Known rows, with every way that one mark hangs from another
q_988(q_85(q_462 q_921)): [ 0.38 -2.58  0.23 -1.43  0.09 -2.09  1.16  0.97  1.87 -3.97 -0.38  0.75
 -2.63 -0.23 -2.24  2.41 -4.49  0.85 -0.56  1.21 -0.67]
q_609(q_18): [-0.83  0.32 -0.12  0.94  0.89 -1.11 -0.39  0.30  1.13 -1.70 -0.90 -0.49
 -0.86 -0.76 -3.03  1.18 -3.12  1.11  0.50 -0.70 -0.29]
q_988(q_85(q_462 q_897)): [ 0.05 -2.80  0.31 -1.59  0.46 -2.04  1.11  0.86  1.67 -3.82  0.10  0.59
 -2.66  0.39 -3.02  1.84 -4.46  1.16 -0.56  0.77 -0.73]
q_785(q_609(q_18(q_988)) q_764 q_981): [-1.80  0.93  0.36  0.98 -0.55 -1.84 -1.28  0.63  3.49 -5.37  0.69 -2.83
  0.02 -2.73 -4.67  1.02 -3.06  0.78 -1.90  2.25  0.02]
q_18(q_609(q_785(q_764)) q_681 q_988(q_85)): [ 0.81  2.31 -0.48 -0.37  0.02 -2.57 -0.73 -1.27  4.78 -2.92 -1.55 -2.23
 -2.87 -0.21  2.79  2.19 -1.08  1.78 -1.46  2.67 -1.31]
q_85(q_462 q_897 q_921 q_988): [ 0.66 -4.75  0.54 -3.13  2.64 -3.11  1.32  3.32  0.30 -5.92 -0.33  0.89
 -6.34  0.81 -1.48  3.04 -6.27  0.58 -4.32 -0.31  0.88]
q_609(q_18(q_681 q_988) q_785(q_981)): [-0.32  2.86 -0.57  0.40  1.02 -2.19 -0.56  0.35  3.15 -2.76 -1.09 -1.31
 -3.69 -1.13 -1.61  1.83 -4.23  1.52 -1.66 -0.06 -1.11]
q_981(q_785): [ 0.79  1.37 -0.03  0.47  0.02 -0.92 -0.81  0.99  1.24 -1.51 -0.96 -0.07
 -0.59  0.79 -2.80  0.18 -0.58  0.49  0.28  0.38  0.77]
q_18(q_609 q_988(q_85(q_897 q_921))): [ 0.44 -0.16 -0.62 -1.47  0.70 -2.87 -0.27 -0.57  3.29 -3.19 -1.13 -1.28
 -2.14  0.13  1.92  2.61 -3.17  1.43 -2.29  2.38 -0.29]
q_981(q_785(q_609(q_18(q_988)))): [ 0.11  2.20  0.18  1.14  0.63 -1.41 -1.54  1.23  1.76 -2.92 -0.66 -0.96
 -1.36  0.07 -2.17  1.07 -2.15  0.85  0.19  0.86  1.34]
q_36(q_764): [ 0.71 -0.92 -0.42 -0.35  0.12 -1.02  0.30  0.16  0.65  0.95 -0.75 -1.23
  0.74  0.30 -3.10  0.39  0.19  0.66  0.34 -0.03 -0.89]
q_981(q_785(q_764)): [ 0.40  1.12  0.24  0.09 -0.44 -0.76 -0.78  1.14  1.72 -2.28 -0.61 -0.87
 -0.36  0.32 -3.85 -0.32 -0.41  0.46 -0.31  1.19  0.71]
q_18(q_609(q_785) q_681 q_988(q_85(q_921))): [ 1.14  2.13 -0.79 -0.74  0.66 -2.90 -0.39 -0.97  4.27 -2.99 -2.08 -1.52
 -3.83 -0.05  4.13  2.90 -2.08  1.71 -1.88  2.23 -1.16]
q_981(q_785(q_609 q_764)): [ 0.06  1.58  0.43  0.70 -0.39 -0.93 -1.36  1.46  1.91 -3.89 -0.39 -1.42
 -0.25 -0.06 -3.14  0.05 -0.76  0.46  0.00  1.58  1.38]
q_785(q_764): [-0.61 -0.42  0.20  0.06 -0.56 -0.76 -0.17  0.33  1.69 -2.97 -0.44 -1.44
  0.99 -0.38 -2.64  0.12 -0.51  0.86 -0.55  1.19  0.00]
q_981(q_785(q_609(q_18(q_988)) q_764)): [-0.25  1.96  0.45  0.74  0.21 -1.23 -1.51  1.37  2.25 -3.66 -0.32 -1.74
 -1.15 -0.40 -3.22  0.55 -1.97  0.83 -0.38  1.69  1.25]
q_785(q_609 q_981): [-0.82  0.80  0.00  1.46 -0.73 -1.62 -1.09  0.57  2.29 -4.54  0.04 -1.26
  0.97 -1.54 -3.13  1.04 -1.55  0.30 -0.51  0.93  0.29]
q_18(q_609(q_785(q_764 q_981)) q_681 q_988): [ 0.53  3.00 -0.52  0.00 -0.02 -2.60 -1.29 -0.92  4.47 -2.69 -1.84 -2.23
 -2.26 -0.51  2.36  1.73  0.04  1.43 -2.59  2.36 -1.04]
q_988(q_85): [ 0.16 -0.93 -0.22  0.08 -0.45 -1.24  0.55 -0.34  2.15 -2.48 -0.05 -0.44
 -0.09 -0.21 -2.64  1.27 -2.55  1.00  1.04  0.71 -0.78]
q_988(q_85(q_897)): [-0.12 -1.59 -0.33 -0.99  0.33 -1.48  1.00  0.11  1.72 -3.22 -0.01 -0.33
 -1.24  0.16 -2.55  1.21 -3.80  1.18 -0.18  0.44 -0.72]
q_609(q_18(q_681 q_988(q_85))): [-0.46  0.77 -0.20  0.70  1.34 -1.73  0.11 -0.76  2.51 -1.30 -0.77 -1.04
 -2.38 -0.76 -0.69  2.24 -3.10  1.95 -0.55  0.60 -1.30]
q_785(q_609(q_18) q_981): [-1.35  1.09  0.04  1.69 -0.16 -1.70 -1.22  0.67  2.39 -4.39  0.08 -1.37
 -0.09 -2.27 -4.43  1.26 -3.21  0.44 -0.39  0.43  0.01]
q_785(q_981): [-0.31  0.11 -0.31  0.59 -0.79 -1.38 -0.25  0.12  2.02 -2.25 -0.26 -0.47
  0.84 -1.02 -4.19  0.50 -1.05  0.31 -0.89  0.40 -0.69]
q_18(q_609 q_681 q_988(q_85(q_462))): [ 0.91  0.61 -0.01 -0.14  0.42 -2.85 -0.49 -1.44  4.08 -1.77 -1.48 -0.87
 -2.73  0.08  2.88  2.94 -0.38  1.77 -1.37  2.74 -1.45]

Rows
[-1.35  0.43  0.37  0.89 -1.39 -1.39 -1.06  0.78  2.99 -5.64  0.54 -2.36
  1.31 -2.23 -4.63  0.31 -1.31  0.28 -1.32  2.10  0.17]	q_785(q_609 q_764 q_981)
[-1.69  1.34  0.36  1.13 -0.35 -1.82 -1.08  0.29  3.65 -5.04  0.35 -2.82
 -0.56 -2.79 -3.73  1.14 -2.35  0.99 -2.18  2.30 -0.49]	q_785(q_609(q_18(q_681 q_988)) q_764 q_981)
[-0.05  2.30 -0.50  0.17  1.38 -2.05 -0.15  0.12  2.98 -2.76 -1.12 -1.27
 -4.18 -0.44 -0.24  2.28 -4.88  1.98 -0.46  0.00 -0.99]	q_609(q_18(q_681 q_988(q_85)) q_785)
[-0.20  2.21  0.43  0.87  0.35 -1.23 -1.38  1.14  2.38 -3.46 -0.53 -1.73
 -1.56 -0.44 -2.55  0.64 -1.47  0.96 -0.58  1.70  0.91]	q_981(q_785(q_609(q_18(q_681 q_988)) q_764))
[-0.36  0.25  0.09  0.42  1.42 -2.00  0.18 -0.40  2.49 -1.61 -0.73 -0.57
 -3.05 -0.65 -0.91  2.55 -3.41  1.97 -0.71  0.77 -1.29]	q_609(q_18(q_681 q_988(q_85(q_462))))
[ 0.60  2.69 -0.59  0.62 -0.26 -1.97 -1.11 -0.55  3.34 -2.44 -2.34 -0.98
 -2.01 -0.66  0.65  1.07  0.11  0.71 -0.74  0.47 -1.24]	q_18(q_609(q_785(q_981)) q_681)
[ 0.33  2.21 -0.48 -0.34 -0.49 -2.61 -1.68 -0.23  4.13 -3.35 -1.18 -2.23
 -1.06 -0.36  0.41  1.50 -1.44  1.04 -2.02  2.30 -0.02]	q_18(q_609(q_785(q_764 q_981)) q_988)
[-1.47  1.15  0.47  1.18  0.58 -1.43 -1.04  0.32  2.63 -4.64 -0.31 -2.67
 -0.71 -1.47 -0.80  1.48 -2.01  1.56 -0.97  1.92  0.30]	q_785(q_609(q_18(q_681 q_988)) q_764)
[ 0.78  1.42 -0.45  0.30  0.33 -2.47 -0.55 -1.97  4.12 -1.35 -1.53 -1.53
 -1.74 -0.10  3.20  2.52  0.09  1.78 -1.13  2.53 -1.47]	q_18(q_609 q_681 q_988(q_85))
[ 0.14  1.69 -0.36 -0.02 -1.04 -1.87 -1.48  0.23  3.33 -3.64 -1.41 -1.53
 -0.60 -0.84 -1.99  0.50 -1.26  0.28 -0.59  0.96 -0.26]	q_18(q_609(q_785(q_764 q_981)))
[ 0.43 -3.09 -0.33 -2.28  2.46 -2.31  1.17  2.24  0.37 -5.09 -0.46 -0.46
 -4.30  0.47 -0.82  2.15 -5.32  0.62 -3.76 -0.78  0.88]	q_85(q_897 q_921 q_988)
[-1.25  1.47  0.04  1.85  0.05 -1.70 -1.02  0.36  2.56 -4.06 -0.26 -1.37
 -0.66 -2.34 -3.49  1.38 -2.47  0.65 -0.63  0.46 -0.51]	q_785(q_609(q_18(q_681)) q_981)
[-0.60  0.25 -0.20  0.45  1.02 -1.74 -0.16 -0.26  2.28 -1.79 -0.31 -1.04
 -1.51 -0.66 -2.06  2.09 -4.13  1.67 -0.14  0.58 -0.59]	q_609(q_18(q_988(q_85)))
[-0.26  2.06  0.47  0.97  0.16 -0.98 -1.31  1.29  2.09 -3.55 -0.61 -1.47
 -1.41 -0.61 -3.40  0.29 -1.42  0.70 -0.12  1.25  0.82]	q_981(q_785(q_609(q_18(q_681)) q_764))
[-0.45  2.29 -0.55  0.15  0.70 -2.22 -0.84  0.85  2.90 -3.22 -0.62 -1.30
 -2.87 -1.05 -2.95  1.68 -5.23  1.24 -1.27 -0.11 -0.39]	q_609(q_18(q_988) q_785(q_981))
[-0.83  2.26 -0.24  0.25  0.17 -1.52 -0.39  0.79  3.06 -3.70 -0.91 -1.59
 -3.17 -1.94 -4.30  0.63 -3.89  0.98 -1.26 -0.17 -1.32]	q_609(q_18(q_681) q_785(q_764 q_981))
[-0.41  2.02 -0.26 -0.22  0.91 -1.89 -0.12  0.26  3.47 -3.55 -0.78 -2.05
 -3.94 -0.94 -1.26  1.78 -4.72  1.95 -1.03  0.83 -1.08]	q_609(q_18(q_681 q_988(q_85)) q_785(q_764))
[ 0.30  0.09 -0.43 -0.48  1.27 -2.05  0.84 -1.05  2.65 -1.86 -0.69 -1.03
 -2.32  0.56  2.18  2.32 -1.62  2.26 -2.04  1.71 -1.28]	q_18(q_681 q_988(q_85(q_897)))
[-0.33  1.79  0.50  0.87  0.00 -0.98 -1.45  1.53  2.00 -3.78 -0.39 -1.49
 -0.99 -0.56 -4.03  0.21 -1.91  0.56  0.07  1.23  1.20]	q_981(q_785(q_609(q_18) q_764))
[-0.18  1.64  0.43  0.56  0.00 -1.32 -1.26  1.18  2.66 -3.89  0.00 -1.76
 -1.40 -0.57 -3.68  0.70 -2.60  0.85 -0.14  1.93  0.93]	q_981(q_785(q_609(q_18(q_988(q_85))) q_764))
[ 0.48  1.58 -0.48 -0.73 -0.87 -2.78 -1.15 -0.58  4.95 -3.75 -0.55 -2.30
 -1.53 -0.73 -0.56  1.79 -2.70  1.09 -1.51  2.77 -0.69]	q_18(q_609(q_785(q_764 q_981)) q_988(q_85))
[ 0.90  3.04 -0.62  0.31  0.74 -2.52 -1.28 -0.99  3.62 -1.95 -2.41 -1.61
 -2.51  0.47  4.54  2.26  0.08  1.74 -1.56  1.62 -0.61]	q_18(q_609(q_785) q_681 q_988)
[ 0.71  2.58 -0.54  0.62  0.19 -1.78 -1.07 -0.53  2.82 -2.24 -2.66 -0.93
 -2.08 -0.02  2.08  1.26  0.30  0.98 -0.13  0.29 -0.83]	q_18(q_609(q_785) q_681)
[ 0.46 -1.00 -0.13 -1.53  1.65 -2.66  1.28 -0.13  2.43 -2.92 -0.94 -0.21
 -4.09  0.55  2.48  3.13 -2.96  2.17 -3.15  2.07 -1.20]	q_18(q_681 q_988(q_85(q_462 q_897 q_921)))
[-0.58  1.98 -0.47  0.39  0.30 -1.69 -0.71  1.16  2.33 -3.42 -0.79 -0.82
 -2.56 -1.37 -4.66  0.99 -5.11  0.72 -0.25 -1.03 -0.54]	q_609(q_18 q_785(q_981))
[-1.32  0.68 -0.05  0.81  0.28 -2.27 -0.83  0.49  2.97 -4.84  0.52 -1.69
 -1.11 -2.04 -3.71  1.88 -4.52  0.95 -1.41  1.19 -0.15]	q_785(q_609(q_18(q_988(q_85(q_897)))) q_981)
[-0.14  2.72 -0.50  0.45  1.64 -1.93 -0.52  0.38  2.41 -2.49 -1.57 -1.23
 -3.83 -0.21  0.48  2.08 -4.01  1.93 -0.80 -0.31 -0.56]	q_609(q_18(q_681 q_988) q_785)
[ 0.97  2.55 -0.71 -0.10 -0.10 -2.89 -0.77 -1.37  4.95 -2.58 -1.44 -1.76
 -2.94 -0.53  2.09  2.38 -1.34  1.52 -1.64  2.28 -1.64]	q_18(q_609(q_785(q_981)) q_681 q_988(q_85))
[-1.79  1.07  0.41  1.30 -0.60 -1.47 -0.97  0.54  3.26 -5.18  0.22 -2.48
 -0.35 -3.00 -4.93  0.64 -2.22  0.61 -1.46  1.63 -0.61]	q_785(q_609(q_18(q_681)) q_764 q_981)
[ 0.40  1.90 -0.56  0.25 -0.69 -2.00 -1.50  0.14  3.00 -3.10 -1.65 -0.98
 -0.77 -0.52 -1.27  0.85 -1.36  0.31 -0.19  0.39 -0.20]	q_18(q_609(q_785(q_981)))
[-0.35  1.84 -0.56 -0.11  0.42 -2.34 -0.46  0.60  3.47 -3.48 -0.21 -1.37
 -3.20 -1.28 -3.66  1.88 -6.14  1.28 -0.89  0.22 -0.84]	q_609(q_18(q_988(q_85)) q_785(q_981))
